Every row comes from one small tree of marks. Brackets hold a mark, then the marks that hang from it, in alphabetical order. Every link used is in the known rows. Which tree was each row made from?
Known rows:
{P S}: [ -7 -12   1   8  -5  -7  -4  -8 -11   0 -13 -13   8   2   5  -1  -7   2
  14   4  13  10  -6   1  13  -5   4  -4  -2  -5  -6  12  -2  -8  -3  -5
  -8   0  10   5  -2 -13   7 -11   1   9  -7   5  10   2   3   4]
{Z C E {S P}}: [ -3 -22  15   7 -10  -5  -5  16  -1   4 -19  -6  -8  11   6  -4  -7  -7
  18  26  15  15  -6 -10   3  -1  25 -12   5   0   3  27   0   5   0  -5
 -20  -3   7  10   0  -8  -1  -8  18   5 -10  11  12  -7  -7   2]
{F {S G P}}: [ -6 -11  -6   7 -12  -5  -6   8 -10   4  -2  -7   9   4   5   5  -7  -7
  18  23   7   6 -17  -5   9  -7  13  -3   1 -10  -6  19   2  -2  -7 -16
   0  -3  -4  12   4  -2  13  -5  14  -3  -3  24   8   1  -3   2]
{L {S {G {D U}} P}}: [ -5 -10   2   4 -20  -3 -12   8  -8   4  -3 -18   0   8   9   2  -4 -15
  15  22   4  16  -8 -10  -1   0  15   1   1  -5   4  10  11  -1   3 -13
  -6  -8   6   7   3   2   3  -4  14  -1  -2  13   9  -2  -5   6]
{Q P}: [ -9  -7   3   3 -11  -3   2   0  -8   2 -13 -12   6   5   4  -8  -6   0
   9   2   9  14  -7  -2  15  -3   2  -4  -2  -6  -6  16   0  -7   0   2
  -2   0   5   5   6  -5   5  -3  11   8  -9  13  13   5  -3   5]
{E {L {S G P}} {Z C}}: [ -5 -15  18 -12 -16  -8 -18   4  -5  12  -7 -11 -12  10  -1  -8  -5  -8
  16  24   1  13  -1  -7   6  -3  20  -8   6   3  -5  12   4   8   0 -14
   1 -17   9  11   1  -9  17 -11  12  -3 -14  18   9   4 -17  -2]
{Z S}: [ -9  -5  10   7 -10  -2  -2   2  -6   0 -18  -8   2   2   4  -5  -8  -3
  12   4  12  12  -3   0  12   2   6 -10  -1  -2   0  18  -4  -3  -5  -6
 -12   2   8   7  -5 -11   3  -4  10   7 -10  10  13  -4   0  -2]
{Q {P {S {G {D U}} L}}}: [ -3 -18  -2   6 -22 -12  -5   3 -18   6   7 -15  11  10  14  -3   2 -13
  15  21   3  13  -7 -11   6  -5   7   7   0   1  -7  12  12 -13   4 -11
   2  -8   5  -2  11  -4   5   1  14   0   2  17   0   5  -6   9]
{P {S {G {D U}} L}}: [ -3 -15   2   6 -21 -10 -12  -1 -16   4   4 -15   9   6  12   2   2 -13
  15  23   7  13  -8  -8   5  -2   7   3  -1  -1  -2   8   9  -9  -1 -17
  -3  -5   9  -1   3  -6   7   0  11   1   2  12  -1  -1  -1   4]
{Z C S}: [ -8 -14  10   3 -11   2  -2   4  -4   0 -22  -6  -4   6   5  -6  -8  -8
  11  14  16  10  -1  -2   9   4  14 -14   0   1   2  22  -4   0  -3  -3
 -20   1  10   5  -4 -13   2  -5  16   8  -8   7  11  -6  -4  -1]
{S {G {D U}} L P}: [ -4 -10   3   5 -21  -7 -15  10 -13   5   7 -14   4   6  10   4   3 -14
  11  31  -1  15 -17 -10   3  -4  14   4   5  -4   5  11  15  -3   0 -19
   4  -7   4   3   8   7   6   4  19  -2   3  21   1  -5  -5   1]
{D {G {S L P}} U}: [ -8  -6  11   8 -11  -9 -13  13 -13   3   5 -11  13  10  16   6  -3 -15
   6  28   0  19  -6  -9   6  -5  15   0   5  -5   4  11   9   2   8  -7
  -1 -13  10   9   8   5  11  -1  11   4   6  13   6   2  -3  -3]
{Z C {E L}}: [ -5 -19  18  -4 -10  -6 -13   3  -6   7 -20 -10 -10  12   2  -9  -5  -3
  11  17  13  20  -5  -6  14  -2  14 -13   3   1  -4  16  -4   1   1  -3
 -14  -8  14   5  -5 -11  12  -4   8   6 -14   2   9  -7 -10  -1]
{S G}: [-10  -6   3   7 -16   0  -8   2  -8   2 -10 -12   8   1   6  -6  -7  -3
  10  14   9  12 -12  -1  13  -1   5  -5  -2  -9   0  12  -1  -4  -5 -11
  -4  -3   7   4  -1  -8  10  -4  10   5  -4  11   9  -1  -3  -2]
{L S}: [-11  -4   9   3 -10  -3  -6  -2  -6   1 -13 -14   0  -1   4  -7 -10   0
  15   0  12  13  -1   1   7  -1   5  -9  -2  -7   0   9  -3  -2  -3  -5
  -9  -3  11  10  -2  -9   7  -7   6   7  -9   2  16   3  -1   0]
{G {S L}}: [ -7  -6  12   4 -15  -6 -13   5  -9   0  -1  -7   7  -2   8  -6  -5   2
  11  15   8  15  -5  -2  16  -2   8  -4   2  -1   0   7   4  -7  -4  -9
   0  -3  10   5  -3  -4  11   4  10   6   1   9   8  -2   0  -2]
{E L {Z {S P}}}: [ -7  -6  19  -6  -8 -12 -14   0  -7  13 -13  -8  -7   7  -1  -6  -2  -1
  12  12   3  16  -2  -2  11  -1  13  -7   7  10  -5  18   2   3  -3 -10
   0  -8   4  10  -6  -7  12  -9   7   3 -19  23  12  -2 -11  -3]
{S G L P}: [ -6 -12   9   7 -20  -8 -11   8  -9   4   5 -10   7   0   6   1   0  -2
  11  24  -1  10 -17  -4   7  -8  11  -2   8  -8  -3  15   8  -2  -5 -19
   6  -8   2   9   9   0   9  -4  16   2   1  23   4   2  -6  -4]
{S G P}: [ -8 -10   3   9 -14  -4  -8   8  -6   2  -7 -13   7   3   5  -1  -5  -3
  11  20   4  11 -16  -2  10  -5  10  -2   2 -10  -1  15   3  -2  -3 -14
   1  -4   2   7   4  -1   9  -6  12   4  -3  19   9   0  -4   0]
{F S}: [ -8  -3  -2   2  -6  -5  -4  -2 -12   2 -10  -7   7   1   3   0  -8  -3
  18   8  14   8 -10  -3  13  -4   6  -8  -2  -7  -6  12  -5  -5  -8  -6
  -8   1   1   7  -4  -9  14  -2   9   1  -6  10  12   1   0   2]
{G D {S L}}: [  0  -8  10   2 -16  -6 -16   4 -13   1  -1  -9   3   0   9  -3  -1  -1
  11  19  11  18  -6  -5  14   1  11  -2   2   3   8   4   8  -8  -4 -12
  -2   0  10   1  -6   0   9  12  14   1   3  10   7  -8   0   5]
{Z C E}: [ -5 -20  13   4  -8  -3  -8   7  -2   2 -19  -8  -3   8   4  -6  -7  -5
  15  21  18  18  -6  -6  11  -2  16 -11   2  -6   1  18  -5   0  -1  -3
 -20  -1  14   4  -3 -10   6  -5  13   6  -8   0  10  -5  -5   1]
{G {D U} {S L}}: [ -3  -4   7   1 -16  -5 -16   5 -15   1   2 -11   7   2  12  -1  -1 -10
  10  23   9  20  -3  -7  10   2  11   1   2   5   7   4  12  -8   0  -9
  -4  -2  12   0  -2   1   8  11  15   2   4   6   6  -8  -2   5]
{E {L {S P}} {Z C}}: [ -5 -13  22 -13 -10 -12 -15  -2  -6  11 -12 -10 -15  10  -1  -8  -5  -3
  13  15   4  15   2  -4   5  -2  19  -9   6   5  -5  14   3   7   1  -8
  -2 -15  11  13   0  -8  16 -10   9   0 -19  14  14   2 -14  -2]
{D G}: [-12  -3  10   6  -6  -2  -5  -2 -11   2 -14 -13  11   6   9  -2  -8  -8
   6   8   9  16  -6  -1  11  -3   4 -10  -2 -14   3  11  -5   1  -1  -2
 -10  -5   9   6  -2  -6  13  -7   5   6  -4   6  13   3  -2  -3]

Write each row's tree:
[ -7  -5  -2   4 -17  -3 -13   4 -11   3  -8 -15   7   6   8  -1  -4 -16
  11  22   8  17  -9  -8  11   2   8   0  -4  -3   6   9   6  -5   0 -11
  -8  -1   9  -1  -4  -1   7   3  14   1  -2  10   5 -10  -3   5] | {S {G {D U}}}
[ -7 -10  21   1 -11  -8 -12   6  -4   9 -19 -10  -7  10   2  -9  -4  -2
  12   8  11  19   0  -3  15   2   9 -11   3   5  -3  19  -3  -1  -1  -6
 -14  -5  11   7  -7 -12   7  -6   8   6 -17   9  11  -7  -7  -4] | {Z {E L} S}
[ -5 -11  12   5 -14  -9 -14  10  -9   2   3  -7   5  -1   7  -1  -3   2
  12  22   4  14 -10  -4   9  -6  14   0   7  -2  -1  11   9  -5  -2 -12
   6  -5   6  10   4   1   8   2  12   5   3  16  10  -1  -2   1] | {G {S L P}}
[ -6 -15   9   9 -18  -9  -9  -1 -13   2   2 -11  12   1   9  -2  -4  -2
  15  17   6   8  -9  -2   9  -6   5  -2   3  -5  -8  12   2  -7  -6 -16
   2  -6   7   5   5 -12   9  -8   7   4   1  14   4   5  -2   0] | {P {S G L}}
[ -2 -19  20  -1 -20  -9 -12  11  -4   8  -2  -2  -2   6   4  -6  -1 -10
  17  36   1   8  -5  -8   4  -3  24  -8  11   4   0  23   7   6  -3 -20
  -3 -11   3   9   4  -7   8  -5  20  -4  -7  30   3  -1 -12  -7] | {E {Z C {S G L P}}}
[-10 -10   7   6 -18  -4  -9   7  -4   4  -5 -15   2   2   5  -2  -8  -4
  17  15   3  11  -9  -4   3  -4  13  -3   3 -10  -1  12   3   0  -1 -13
  -2 -10   4  14   6  -6   6  -9  11   1  -4  16  13   5  -5   0] | {L {S G P}}
[  0 -11   1   4  -9  -5 -14  10 -12   2  -5 -12   2   3   8   2  -3  -1
   9  20  11  18 -10  -6  11   0  16   0   1   1   8   6  10  -6  -1 -11
  -3   3   4   4  -6   4   5   4  11   1   0  12  12  -9   0  12] | {G D {S P}}
[ -7  -5   0   1 -21  -2 -13   3  -9   2  -7 -17   2   7  10  -3  -4 -16
  17  15   8  15  -2  -8   4   5  10  -2  -2  -5   7   6   6  -3   0 -10
 -11  -5   9   4  -2  -6   4  -1  12  -1  -4   6  10  -3  -5   5] | {L {S {G {D U}}}}
[ -3 -13   5   5 -20  -5 -11   8  -8   4  -3 -16  -1   4   7   0  -5  -6
  15  17   6  12 -11  -7   1  -1  16  -2   1  -6   6   9   9  -2  -2 -15
  -3  -6   3  10   1  -1   3  -3  15  -4  -2  16  13   1  -7   8] | {L {S {G D} P}}
[ -2 -10   7   4 -21  -7 -15   1 -13   3   0 -11   4   0   9  -4   1  -6
  11  19   5  13 -11  -6  11  -1   8  -2   3  -5   5   9   8  -6  -7 -18
   0  -2   7   2   0  -2   9   7  17  -3   0  16   3  -4  -5   2] | {S {G D} L}
[ -1  -9   6   2 -17  -9 -17  12 -14   2   7 -12   5   6  13   5   2 -10
   9  28   5  19  -9  -9   6  -1  17   4   5   3   6   8  17  -6   3 -13
   1  -5   8   3   1   8   5   9  16   1   5  14   6  -8  -1   7] | {G {D U} {S L P}}
[ -8  -6  14   4 -13  -6 -11   5 -13   2   0  -8  14   4  14  -1  -6  -8
   9  17   8  18  -3  -3  12  -2   8  -5   3  -7   5   8   1  -2   1  -5
  -3  -6  11   6   0  -3  14   2  10   3   3   8   9   1  -3  -4] | {D {G {S L}}}
[ -3 -13  21   9 -16  -8  -9   9  -5   3  -9  -6   1   3   6  -8  -1  -1
  18  15  12  16  -3  -5   7   1  12 -11   6  -1   0  21  -2  -1  -4 -10
 -13  -4   9   8   0 -10   2  -3  14   4  -8  10   9  -4  -4  -7] | {Z E {S L}}
[ -3 -14  21  -9  -8  -9 -13   2  -5  12 -16  -5 -14  11   0  -7  -3  -8
  10  20   4  14   0  -4  10   0  20 -10   7  12  -3  21   2   6  -3  -8
  -6 -10   7  11  -3  -8  12 -10  13   2 -19  22  10  -5 -14  -3] | {E L {Z C {S P}}}
[ -4 -13   1   7 -18  -9  -9   8 -12   6   8  -6   9   1   7   4  -3  -6
  19  26   3   3 -18  -7   5 -10  13  -2   5  -8  -8  17   7  -2  -8 -21
   6  -7  -4  12  10  -1  15  -1  16  -6   1  28   3   5  -5  -3] | {F {S G L P}}
[  1 -11   9   3 -14  -8 -17  10 -13   2   5 -10   2   1   8   2   0   0
   9  22   6  16 -10  -7   8  -4  17   0   7   2   7   8  14  -5  -1 -15
   3  -1   5   5  -1   6   7   7  14  -1   3  17   8  -6  -2   7] | {G D {S L P}}
[ -1 -15   7   5 -21  -9 -15   9 -11   5   5 -12   4   2   9   2   2  -5
  10  26   1  12 -18  -8   5  -7  12   0   6  -4   4  10  14  -3  -5 -21
   5  -5   1   5   5   4   9   3  19  -3   2  24   4  -3  -5   3] | {S {G D} L P}
[ -6  -8  23 -16 -10  -8 -15  -7  -7   9 -16 -11 -14   9  -1 -14  -5  -6
  14  10   8  16   6  -2  11   1  13 -12   3   6  -4  10  -2   7  -2  -4
  -6 -12  16   9  -6 -13  17  -8   6   2 -18   6  13   1 -14  -4] | {E {L S} {Z C}}
[ -3 -16  -3   8 -14  -6  -9  -2 -15   2  -8 -15   8   4   8  -2  -4  -7
  15  14  14  12  -8  -4  10  -1   7   1  -2  -4   2   8   5 -10  -4 -14
  -7   3   6   0  -5  -9   7  -5   8   1  -2  11   7  -3   1   9] | {P {S {G D}}}
[ -5 -11  15   9 -11  -9 -11  12 -13   2   3 -10  12   6  13   4  -5  -5
   7  23   4  17  -9  -7   8  -7  14  -1   6  -7   5  10   6   0   4  -9
   2 -10   7  10   4   3  13   0  11   3   5  15   8   3  -3  -3] | {D {G {S L P}}}
[ -6 -11  18   2 -18 -11 -14   8  -7   9   1  -6   4   1   5  -6   0  -4
  17  28  -1  10  -9  -6   5  -4  17  -4  10   3   0  18   7   3  -6 -24
   4 -10   1  10   3  -4   8  -6  16  -4  -8  31   5   0 -10  -9] | {E {Z {S G L P}}}
